Each row was made from one path, in order. Every step used is in the known rows, and no mark comes twice. Write each row's path.
Known rows:
meni zodi tivop vazo: [-1.80  3.31 -2.06 -0.34  1.44  2.88  3.27 -1.84  3.38 -4.87 -0.38 -0.76
  1.30 -0.08 -1.37  4.64 -0.37 -2.94 -2.98 -3.84  1.82 -1.03  0.08]
goni zodi tivop: [-0.52 -3.06 -1.55 -1.33 -1.44  1.08 -4.03 -2.08  2.62 -4.20  0.33 -4.88
 -0.25  3.27 -1.64  2.66 -0.47 -1.29 -1.60 -2.22  2.20 -2.37  1.39]
meni vazo: [-3.87  1.01  3.49 -0.71 -3.17 -0.20  1.56 -0.27 -1.13  0.30 -3.13 -3.15
 -2.15  0.49  0.50  2.46 -0.50 -0.33  2.48  0.37  1.60  0.45  0.33]
tivop vazo meni sobad goni: [-0.31  2.06 -2.45  0.62  0.80  4.39  5.24  3.04 -3.87  3.18 -1.05  2.77
  1.86 -2.17  0.62 -2.09  1.21  4.44  0.93  2.25 -2.54  2.74 -1.33]
goni vazo tivop sobad: [-1.05 -0.19  4.26  2.01 -1.04 -4.63  0.40 -3.37 -3.67  3.51  2.84  0.16
 -0.57  3.11  0.14 -1.54 -0.34  1.82  0.48 -0.05  1.27 -0.74  0.51]
meni sobad tivop: [-0.57  1.35 -4.13 -0.68  2.96  1.04 -0.40  0.51  0.51  6.16 -3.31 -2.13
 -1.00  1.83  1.71 -1.92  0.47  0.41  2.26 -0.58  4.25  1.25  0.35]
meni vazo goni zodi tivop: [-1.17 -1.44  0.93 -1.44 -4.60  2.89 -1.14  1.20  3.54 -6.61  2.86 -2.34
 -0.39 -0.59 -0.99  1.77 -1.08 -3.51 -2.04 -3.09  0.52 -0.45  1.64]
meni sobad tivop vazo goni: [ 0.17  2.40 -5.25 -1.00  3.03  6.20  3.30  2.45  3.57  4.62 -1.36  2.36
  1.87 -1.90  2.41 -3.29  0.61 -3.00  0.61 -0.81  2.92  3.23 -0.14]
goni zodi tivop sobad meni vazo: [ 1.25 -1.97  3.16 -0.99  0.09 -6.02 -0.88  0.31  1.93 -2.59  1.58  1.49
 -2.60  0.78 -0.36  1.34 -0.12 -0.15 -1.94  0.11  0.66 -0.01  0.72]
sobad tivop vazo goni zodi: [ 5.76 -2.43 -4.81 -1.38 -1.48  5.49 -0.10  0.33  4.03 -0.62  0.18  1.48
  2.47 -0.31  2.08  2.86  0.05 -3.44  0.46 -1.60  3.43 -0.16  1.51]
tivop vazo goni: [-2.00  0.14 -0.86 -1.58 -0.53  5.96  1.35 -0.52  1.73  0.48 -2.15  0.12
  2.76 -2.32  1.26 -0.16 -0.81 -4.44  0.28  1.31  0.27  1.66  0.08]
tivop sobad meni vazo goni zodi: [ 1.02 -1.22  3.19 -0.09  0.27 -3.15 -1.07  1.71 -0.51  0.68  1.09  3.35
 -2.24 -1.66  1.65  2.33  0.42 -2.34  1.57  3.05 -0.90  0.60  0.81]
tivop sobad goni: [ 4.40  0.34  2.04  0.77 -1.69 -3.46 -2.28  0.08 -3.78  5.93 -3.99 -0.07
 -0.08 -0.19  1.83 -1.18  0.78 -1.04  2.82  2.75 -4.71  1.19 -1.41]
vazo goni: [-3.19 -0.93 -0.28 -0.74 -0.44  4.41 -3.34 -0.59  1.10  1.90 -2.55 -3.01
  0.84 -1.53  1.02 -1.32 -0.59 -3.99  2.84  1.62  0.33  0.48  0.39]
zodi tivop: [-3.56 -1.33 -0.40 -1.56 -0.88  1.75 -2.86 -1.82  3.10 -1.52 -1.86 -4.66
  0.39  1.16 -0.43 -2.11 -0.90 -1.80 -1.01 -1.30  1.89 -0.02 -0.18]
tivop vazo: [-2.12 -0.03 -0.03 -1.22 -0.05  3.13  2.61 -1.87  0.05  1.06 -3.44 -1.22
  1.38  0.66  1.21  2.37 -0.11 -1.41  0.56  1.05  2.10  0.52 -0.07]
zodi tivop vazo meni: [-1.88 -0.99 -1.86 -0.58 -3.16  6.65  3.26 -1.02  4.18 -3.07  0.59  0.14
  3.80 -1.25  0.00 -2.63 -0.34  1.68 -2.47 -0.49  1.79  1.13 -0.27]
zodi tivop vazo meni sobad goni: [ 0.10  1.62 -3.03  0.06  0.49  4.78  4.93  3.20  0.38 -0.38  0.69  2.92
  2.43 -2.60 -0.45 -5.59  0.82  3.28 -2.54 -0.16 -2.61  2.74 -1.32]
sobad meni vazo tivop: [-4.85 -1.28  4.00 -0.67  1.86 -5.47 -1.50  0.96 -1.31  0.60 -0.02  0.50
 -2.98 -2.36 -0.58 -2.32 -0.56  3.03  2.92  1.49  2.55 -1.24 -0.32]
goni zodi tivop vazo: [ 0.60 -2.05 -1.96 -1.77 -1.45  3.02  1.21 -2.27  3.30 -5.34  1.02 -1.46
  1.21  2.57 -1.12  3.91 -0.60 -1.56 -3.58 -2.72  2.37 -1.74  1.18]
vazo goni zodi tivop sobad meni: [ 1.74 -3.58 -0.69 -1.30  2.92 -1.35 -5.37  0.22  4.16 -1.65  2.16  1.88
  0.28 -0.87  0.47 -2.53  0.17 -3.85 -1.83  1.62 -1.09 -0.11  0.43]

Write each row's path:
[ 0.84 -3.03 -2.91 -0.12 -3.62  6.81  2.12 -1.51  3.44 -5.97  3.03  0.48
  3.26  0.87 -1.07  2.15 -0.47  2.37 -3.39 -1.57  2.20 -1.15  1.22]  goni zodi tivop vazo meni
[-3.60  0.52 -0.97 -1.17  6.65 -2.32 -2.77 -1.13  3.65 -3.55 -1.70 -1.70
 -1.66 -0.89 -1.39  2.20 -0.37 -1.91 -0.34 -0.29  2.20 -1.63 -0.44]  sobad meni zodi tivop
[ 3.97 -3.36 -1.12 -1.46 -2.18 -1.27 -4.09  0.00  0.47 -3.68 -0.23 -2.97
 -0.24  1.39 -1.32  1.12 -0.28 -0.44 -0.52 -1.65 -2.04 -2.12  0.20]  sobad goni zodi tivop
[-1.60  1.88 -0.72 -0.04  3.33 -0.93 -0.68  2.07 -4.67  4.73 -4.06 -2.33
 -1.95  0.08  0.18 -1.76  1.14  0.66  2.65  1.91 -2.52  1.38 -0.99]  meni sobad goni
[ 4.88  3.04 -1.12  2.96 -1.81 -0.30 -0.26  1.43  0.17 -0.28  0.76  1.94
  1.67 -2.42 -0.60 -0.34  0.64  1.45 -0.08 -0.53 -4.90 -0.23 -1.63]  vazo meni zodi tivop sobad goni
[-0.78  0.95 -4.98  1.00  0.49  4.36  0.54  1.48  0.81  5.71 -1.83  0.02
  0.58 -0.06  1.47 -3.95  0.64  4.36  2.80  0.83  4.12  1.45 -0.02]  vazo meni sobad tivop
[-1.52  1.59  3.40  2.27  6.49 -7.92  0.65 -2.36 -4.17  1.53  3.37  3.68
 -3.40  1.41 -0.85  2.56  0.04  1.83  1.13  0.79  1.82 -2.18  0.13]  goni vazo tivop sobad meni zodi
[-0.05  0.10  0.89 -0.25 -1.48 -1.42 -2.50 -2.00  2.65  1.73 -1.18 -1.92
  1.36  1.21  0.60 -3.12  0.08 -2.44 -1.71 -0.44 -0.23  0.63 -0.16]  zodi tivop sobad
[-2.02 -0.60 -1.76 -2.50 -0.90  6.46  0.93 -0.30  5.86 -2.87  0.01 -0.28
  3.39 -2.49  0.23 -3.55 -0.53 -5.17 -3.25 -1.13  0.38  1.36 -0.51]  zodi tivop vazo goni
[-3.91 -1.59  2.82  0.52 -0.43 -1.76 -0.50 -3.52 -2.95  0.34  2.00 -2.18
 -1.59  3.07 -0.71 -0.87 -1.42  2.69  1.67 -0.82  3.48 -1.79  0.43]  goni vazo tivop
[-1.93 -3.22  1.07 -2.49  0.66 -0.35 -2.04  1.92  4.41 -5.90  1.70  0.32
 -1.64 -2.31 -1.06 -0.16 -1.34 -2.65 -1.63 -0.47  0.99 -0.39  0.75]  sobad meni vazo goni zodi tivop
[ 4.04  0.15  2.38  2.02 -1.79 -5.85 -4.52  1.11 -4.19  5.76  0.51  1.79
  0.82 -1.48  0.33 -4.10  0.78  1.45  2.56  1.14 -4.10 -1.07 -1.36]  vazo tivop sobad goni
[ 2.18  0.23  2.18  0.21 -5.15  0.19 -0.56  1.46  3.09 -3.21  3.67  0.57
 -0.10 -0.65 -0.19  0.79 -0.05 -4.14 -2.54 -2.60 -1.41  0.35  1.47]  meni vazo goni zodi tivop sobad
[-0.82  1.92  1.30  2.56  6.54 -7.56 -3.56 -0.52 -1.70  2.78  1.32  3.18
 -0.74 -1.51 -0.61  1.56  0.48  0.91  1.98  1.48  0.53 -3.00 -0.22]  vazo tivop sobad meni zodi
[ 7.16 -2.04  1.21  2.58 -2.38 -6.34 -5.56  0.87 -5.24  2.68  2.72  1.45
 -0.03  0.94 -0.19  1.00  0.98  1.78  2.10 -0.19 -3.52 -3.47  0.25]  vazo tivop sobad goni zodi
[ 2.08  0.32 -3.14 -0.73  2.20  1.14  2.95  2.23 -1.02 -2.80  1.61  0.72
  0.07  1.12 -1.35  0.95  1.26  0.18 -3.66 -2.32 -1.90 -0.17  0.15]  meni sobad goni zodi tivop vazo
[ 1.01 -0.53 -2.65 -0.31  1.99 -0.98 -2.21  1.84 -1.57 -1.67  1.06 -2.00
 -1.47  1.87 -1.45 -0.22  0.72  0.35 -1.82 -2.24 -2.13 -1.01  0.44]  meni sobad goni zodi tivop
[ 3.53 -0.23  3.16 -0.83 -2.12 -4.41  2.25 -1.65 -1.43  0.88  0.11 -0.47
 -0.96  2.34  0.71 -3.31  0.28 -1.25 -1.59 -0.03 -3.54  1.53 -0.90]  zodi tivop sobad goni vazo
[-0.95 -1.25  1.88 -0.55  3.96 -4.88 -2.79 -1.47 -1.10  5.64 -4.08  0.62
 -0.91  0.08  1.91 -1.37  0.46 -0.91  2.23  5.27  0.15  1.17 -1.16]  tivop sobad meni
[-4.73 -1.04  3.98 -2.26  2.02 -3.38  0.76  0.12 -0.52  0.78 -3.99 -0.73
 -3.34 -1.22  1.07  0.42 -0.65  0.45  2.94  3.07  2.25  0.85 -0.34]  sobad meni vazo
[-0.78  2.47  0.98  1.18  6.46 -5.28 -1.77 -1.19 -1.62  3.09 -2.98  1.52
 -1.77 -0.30  0.37  4.40  0.83 -1.51  2.45  2.66  0.30 -1.05 -0.34]  tivop sobad meni zodi
[-3.06  2.45 -1.53  2.47 -0.32  4.14 -0.23 -0.74 -1.12 -0.67 -1.79 -1.77
  0.01 -0.45 -0.66  5.29 -0.46  2.27  2.99  0.25  1.76 -1.73  0.30]  vazo meni zodi
[ 3.88 -0.34  1.10 -0.57 -2.22 -3.49 -2.35  0.29  0.61  2.35 -1.77 -0.68
  0.98 -0.56  0.75 -4.41  0.55 -1.99 -0.86  0.41 -4.72  0.90 -1.40]  zodi tivop sobad goni
[ 6.36  0.02  4.37  2.27 -5.18 -7.52 -1.24  2.71 -5.47  1.07  3.96  2.58
 -1.93 -0.29 -0.68  2.11  0.65  2.64  1.53 -1.26 -3.66 -2.62  0.27]  meni vazo tivop sobad goni zodi
[ 1.66 -1.03 -3.59  0.77 -0.29  2.38 -1.08  2.91 -1.41 -2.27  2.50 -0.25
  0.16  0.20 -1.84 -1.99  0.68  4.40 -1.30 -1.23 -2.17 -0.26  0.40]  vazo meni sobad goni zodi tivop
[-1.49  3.28 -2.10  1.67  0.02  5.77  4.58 -0.72 -0.69 -2.03 -0.98  1.09
  1.92 -1.08  0.12  6.59  0.12  1.52  1.06 -0.07  1.56 -0.84  0.23]  tivop vazo meni zodi
[ 3.69 -0.80  2.39  0.90 -4.51 -0.69  3.57 -0.55 -0.77  0.56  1.95  1.55
  0.41  0.67  0.70 -5.16 -0.12  3.02 -1.18  1.19 -3.42  2.38 -1.03]  zodi tivop sobad goni vazo meni
[ 1.06  1.42  0.19  0.84 -0.92  1.35  4.05 -0.58 -0.19 -4.89  1.98 -0.20
 -0.63  0.19 -1.83  1.85 -0.76  2.96 -0.50 -1.88 -1.19 -0.55 -0.16]  sobad goni vazo meni zodi tivop
[-0.53  3.00  1.05  2.93 -1.54  0.79  4.39 -2.36  0.71 -2.45  3.73  0.84
  0.08  2.37 -0.94  2.16 -0.55  1.70 -1.92 -1.59  0.83 -0.07  0.42]  goni vazo meni zodi tivop sobad
[-2.45  1.63  1.33 -0.53  3.09 -1.50  4.06 -0.14 -6.11  3.58 -1.48 -1.88
 -3.17  3.08  0.01 -0.47  0.16  1.70  1.45  1.41 -1.18  1.75 -0.16]  meni sobad goni vazo
[-4.45  2.36 -2.42  1.02  1.49  6.90  5.58  1.03 -1.51  2.40 -0.40  1.73
  1.78 -0.54  0.98 -0.80  0.89  3.60  0.11  1.82  1.89  2.49 -0.05]  tivop vazo meni sobad
